Known rows, with every step that occurs:
veni nize senuze tapu dumusik: | -23.0 |  31.1 | -40.3 |  21.5 |   0.3 | -43.4 |  14.2 | -26.0 |  11.7 | -85.4 |  28.5 |  31.6 |  -4.5 |  -4.3 |   7.2 |  21.0 |  11.1 | -14.1 |
dumusik tapu: |  -6.6 |  -9.7 |  27.7 | -30.8 |  -2.5 |   8.4 |  -1.5 |  12.4 | -12.0 |  77.0 |   7.4 | -43.1 |  60.8 |  24.7 | -11.7 |  -7.5 |  -0.4 |  23.7 |
nize tapu: |  -4.6 |  10.3 |  -5.5 |   7.2 |  17.7 |   5.4 |   1.6 |  -5.5 | -18.8 |  15.3 |  -4.5 | -14.6 | -18.1 |   2.3 |  14.0 |  -5.3 |   7.3 |  21.3 |
tapu senuze nize kasub: |   4.6 |  34.0 | -12.5 |  -3.1 | -24.4 |  26.1 |   9.9 |  37.4 |  -7.2 | -21.7 |  -5.1 |  63.9 | -37.7 | -14.2 | -21.0 | -45.0 | -38.0 | -11.9 |
rivolo dumusik veni: |  20.3 |  -5.9 |  34.9 | -29.5 |  23.4 |  37.8 | -26.5 |  41.8 |  -0.7 |  67.1 | -22.6 | -30.6 |  18.1 |  43.9 |   4.0 |  -5.7 |   9.3 |  29.7 |
senuze tapu dumusik veni nize: | -34.6 |   5.2 |  -7.0 |  28.8 |  -3.9 | -35.9 |  -9.8 | -30.1 |  22.4 | -27.9 | -12.1 |   4.7 |  -3.5 | -15.1 |  16.5 |  37.9 |   8.3 |  -7.6 |
tapu dumusik: |  -0.4 |  22.9 |  27.2 |  -4.5 | -10.0 | -44.2 |  16.9 |  18.7 |  -5.4 |  27.1 |   2.7 |  -8.5 |  18.6 |  10.5 |   2.6 |  -0.7 |   9.3 |  24.1 |
veni nize senuze tapu: | -37.7 |   8.2 | -62.3 |   6.9 |  24.2 |   2.3 |  -1.5 | -22.3 |   6.3 | -65.8 |  20.6 |  19.8 |  -7.5 |   2.9 |   1.8 |   9.0 |  15.6 |  -0.9 |
tapu dumusik veni nize kasub: | -24.9 |  27.6 |  39.2 | -12.0 | -22.0 | -61.0 | -10.5 | -31.3 |  31.6 |   3.9 |  -8.7 |  22.1 |   2.2 | -60.5 |  18.4 |  24.4 |  -0.9 | -27.5 |
dumusik veni nize senuze tapu kasub: |  -6.0 | -57.9 | -20.6 |  12.6 |  18.7 |   6.9 |  -6.7 | -37.9 |  28.7 | -46.0 |   7.5 | -25.3 |  -3.4 | -32.4 | -11.2 |  54.7 |  13.7 | -32.9 |
rivolo dumusik veni nize: |   2.3 |  -5.6 |   9.4 | -21.6 |  28.3 |  22.3 | -38.4 |   5.6 |  10.6 |  54.1 | -15.0 | -29.0 |  20.4 |  21.0 |  17.1 |  -0.2 |  26.1 |  17.1 |
dumusik veni nize: | -35.4 | -22.0 |   1.1 | -27.6 |  31.7 |  -7.6 | -38.0 | -24.0 |  17.3 |  45.6 | -10.9 | -23.4 |  14.3 | -14.2 |  13.1 |   7.7 |  23.6 |   4.9 |
dumusik tapu nize kasub: |  32.3 | -31.7 |  42.6 | -17.9 | -57.4 |  19.2 |  16.7 |   2.6 | -13.8 |  65.3 |  -7.9 | -20.5 |  23.9 | -14.6 | -17.2 | -21.7 | -35.3 |  -7.4 |
tapu nize kasub: |  20.9 | -19.4 |  23.0 |  -9.4 | -41.5 |  12.0 |  17.8 |  14.9 | -12.8 |  32.6 | -20.9 |   0.8 | -20.0 | -19.9 |  -6.5 | -25.2 | -24.0 |   8.4 |
veni nize: | -36.1 |   4.8 | -20.1 | -12.1 |  15.8 | -13.4 | -11.0 |  -7.8 |  -1.8 |  35.6 |   3.0 | -20.5 |  16.4 |  -1.0 |  11.8 |  -4.1 |  31.7 |  23.7 |
rivolo dumusik: |  19.0 |  19.1 |  13.4 | -13.4 |   9.5 |  33.5 |   2.3 |  54.2 | -18.0 |  52.6 |  -7.5 | -30.7 |  22.2 |  53.7 |   5.5 | -17.4 |  17.5 |  50.0 |
senuze nize tapu: | -15.3 |  16.7 | -31.3 |  31.8 |   3.6 |  26.6 |  10.2 |  -3.5 | -16.3 | -36.4 | -23.8 |  15.2 | -40.6 |  -5.1 |  17.1 | -26.2 |  -1.9 |   4.2 |

Rows:
|  -7.2 |  -0.2 |  12.2 | -30.1 |  29.7 | -55.6 | -28.9 | -34.5 |  29.1 | -20.2 |  25.4 |  20.2 |  11.2 | -23.5 |   7.5 |  14.8 |  12.4 | -35.8 |	tapu dumusik veni nize senuze
|   8.5 |   4.4 | -25.8 |   2.0 |   5.2 |  32.4 |  -3.5 |  40.3 | -17.7 |   1.1 |   2.8 |  36.9 | -24.6 |  25.1 | -23.4 | -51.8 | -19.6 |   6.8 |	tapu senuze nize
|  12.5 | -34.5 | -19.7 |  19.2 |  -1.4 |  14.5 |  35.9 |  14.0 |  -0.9 | -46.7 |  10.0 | -27.1 |   0.0 |   1.5 | -24.0 |  35.7 |   3.7 |   0.3 |	nize senuze tapu kasub
| -39.0 |   7.6 |  17.2 | -27.0 |  -0.4 | -16.5 | -25.0 | -25.5 |  27.2 |  24.2 | -19.0 |   7.0 |  -1.1 | -52.3 |  13.7 |  14.4 |   2.8 | -16.5 |	dumusik veni nize kasub
|  -8.2 |  35.3 |  -9.1 |  31.1 |  -2.5 | -54.8 |   6.9 | -45.3 |  -4.0 | -13.3 |  11.4 |   1.9 | -12.5 | -27.5 |  30.3 |  11.7 |  20.6 |  -6.2 |	veni nize tapu dumusik
|  -3.5 |   2.4 |   7.6 |   0.5 |  13.0 | -21.6 |   1.9 |  -3.7 |  18.6 | -63.7 |   6.8 |  27.3 | -11.3 |   3.0 |  -6.5 |  29.6 | -12.5 | -21.7 |	nize senuze tapu dumusik veni
|  10.3 |  31.9 |  13.6 |  22.4 |  -5.4 | -40.3 |  17.0 | -10.7 | -13.6 |  -4.5 |   3.6 |   0.3 | -15.1 |  -6.6 |  18.6 |   6.8 |   5.1 |   7.2 |	nize tapu dumusik
|  48.9 | -57.8 |  17.5 | -37.6 |  -7.6 |  22.9 |  -1.6 |  -2.2 | -17.0 |  42.8 |  27.7 | -21.5 |  33.0 |  21.7 | -25.0 | -32.4 | -23.6 | -13.2 |	dumusik tapu nize senuze
|  15.2 | -24.9 | -14.2 |  51.0 | -18.7 |  25.3 |  32.8 |  -4.9 | -12.4 | -26.5 | -27.6 | -25.9 | -32.7 | -28.9 |   1.6 |   6.5 |   3.9 |  -8.0 |	senuze nize tapu kasub
| -17.4 |   9.0 | -34.8 |  -0.6 |  20.9 |  16.8 |  11.0 |  13.9 |  -3.8 | -54.9 |  13.0 |  15.1 | -10.5 |  25.2 | -12.0 |   6.0 |  -2.3 |  10.2 |	nize senuze tapu
|   6.2 | -30.2 | -14.2 |  35.4 |  -0.8 | -10.9 |  13.4 | -41.1 |  -5.9 |  12.3 |   2.1 | -54.2 |  -7.5 | -44.6 |  14.8 |  31.6 |  31.1 |  -2.3 |	veni nize tapu kasub
|  -1.5 |   2.1 | -32.4 |  -1.0 |  36.4 |  38.0 | -27.8 |  -6.7 |  17.7 | -44.7 |   4.4 |   8.8 |  -5.4 |  25.6 |   7.7 |  14.2 |  11.7 |  -9.9 |	rivolo dumusik veni nize senuze tapu
|   9.3 | -43.4 | -20.9 |  28.5 | -24.5 |  39.3 |  18.7 |  15.9 | -23.6 |   2.6 | -24.4 | -15.4 | -27.1 |  25.7 |  -7.8 | -11.9 | -14.3 |  26.3 |	senuze tapu nize
| -20.4 |   0.2 |  22.9 | -11.5 |   7.9 | -55.0 | -24.4 | -27.6 |  21.9 |  26.0 |  -2.1 |  -7.6 |  16.9 | -22.6 |  16.7 |  19.8 |  19.4 |  -9.9 |	tapu dumusik veni nize
|  -0.1 |  -4.1 |  49.2 | -19.0 |   7.9 | -38.6 |  -9.0 |   6.9 |  11.6 |  38.4 |  -9.7 | -10.4 |  15.6 |  -0.5 |   4.9 |  14.3 |   4.1 |   5.1 |	tapu dumusik veni
| -35.0 | -16.7 | -39.7 |  -8.4 |  40.4 |   7.8 | -27.7 | -34.0 |  24.0 | -55.5 |   7.6 |  15.1 |  -9.9 | -10.2 |   4.0 |  22.7 |   6.6 | -21.7 |	dumusik veni nize senuze tapu
|  54.0 |  11.3 |   4.1 |  -2.4 | -16.7 |  68.9 |  -5.0 |  56.8 | -23.5 |  41.8 |  11.0 |  10.3 |  28.7 |  64.8 | -28.0 | -56.3 | -26.7 |   7.4 |	rivolo dumusik tapu senuze nize
|  51.9 |  37.2 |  17.4 |  -4.1 | -45.3 |  63.6 |   7.2 |  54.9 | -12.6 |  20.2 |   2.1 |  34.9 |  12.5 |  25.7 | -27.5 | -50.4 | -47.1 | -11.8 |	rivolo dumusik tapu senuze nize kasub
|  39.3 | -46.5 |  -2.8 | -26.4 |   8.9 |  17.1 |   0.4 |  11.6 | -16.5 |  10.7 |  15.8 |   2.9 | -12.6 |  16.5 | -15.4 | -36.1 |  -9.8 |  -2.0 |	tapu nize senuze
| -17.5 |  25.8 |  -3.4 |  32.9 | -20.3 | -25.5 |  30.8 |  15.7 |  -6.8 | -28.2 |  -7.9 |   2.2 |  -3.2 |  17.3 |   1.0 |  21.0 |   0.0 |  24.6 |	senuze tapu dumusik
|  -1.8 |  28.2 | -15.5 |  13.0 |  -2.7 | -31.0 |  25.1 |   9.7 |   0.2 | -75.0 |  21.4 |  29.9 |  -5.3 |  14.1 |  -5.6 |  15.3 |  -4.4 |  -2.3 |	nize senuze tapu dumusik
|  15.4 |  23.2 |  10.7 | -12.7 | -41.6 |  33.2 |   6.3 |  22.5 |  -8.3 |  10.7 |   6.2 |  41.9 |   8.1 |  -9.7 | -31.3 | -40.4 | -50.7 | -23.1 |	dumusik tapu senuze nize kasub
|   8.1 |   6.2 |  36.4 |   6.5 |  12.6 | -37.0 |  -9.7 | -22.9 |   2.8 |   7.1 |  -9.0 |  -1.9 | -19.1 | -17.7 |  20.6 |  20.3 |  -4.2 | -12.6 |	nize tapu dumusik veni
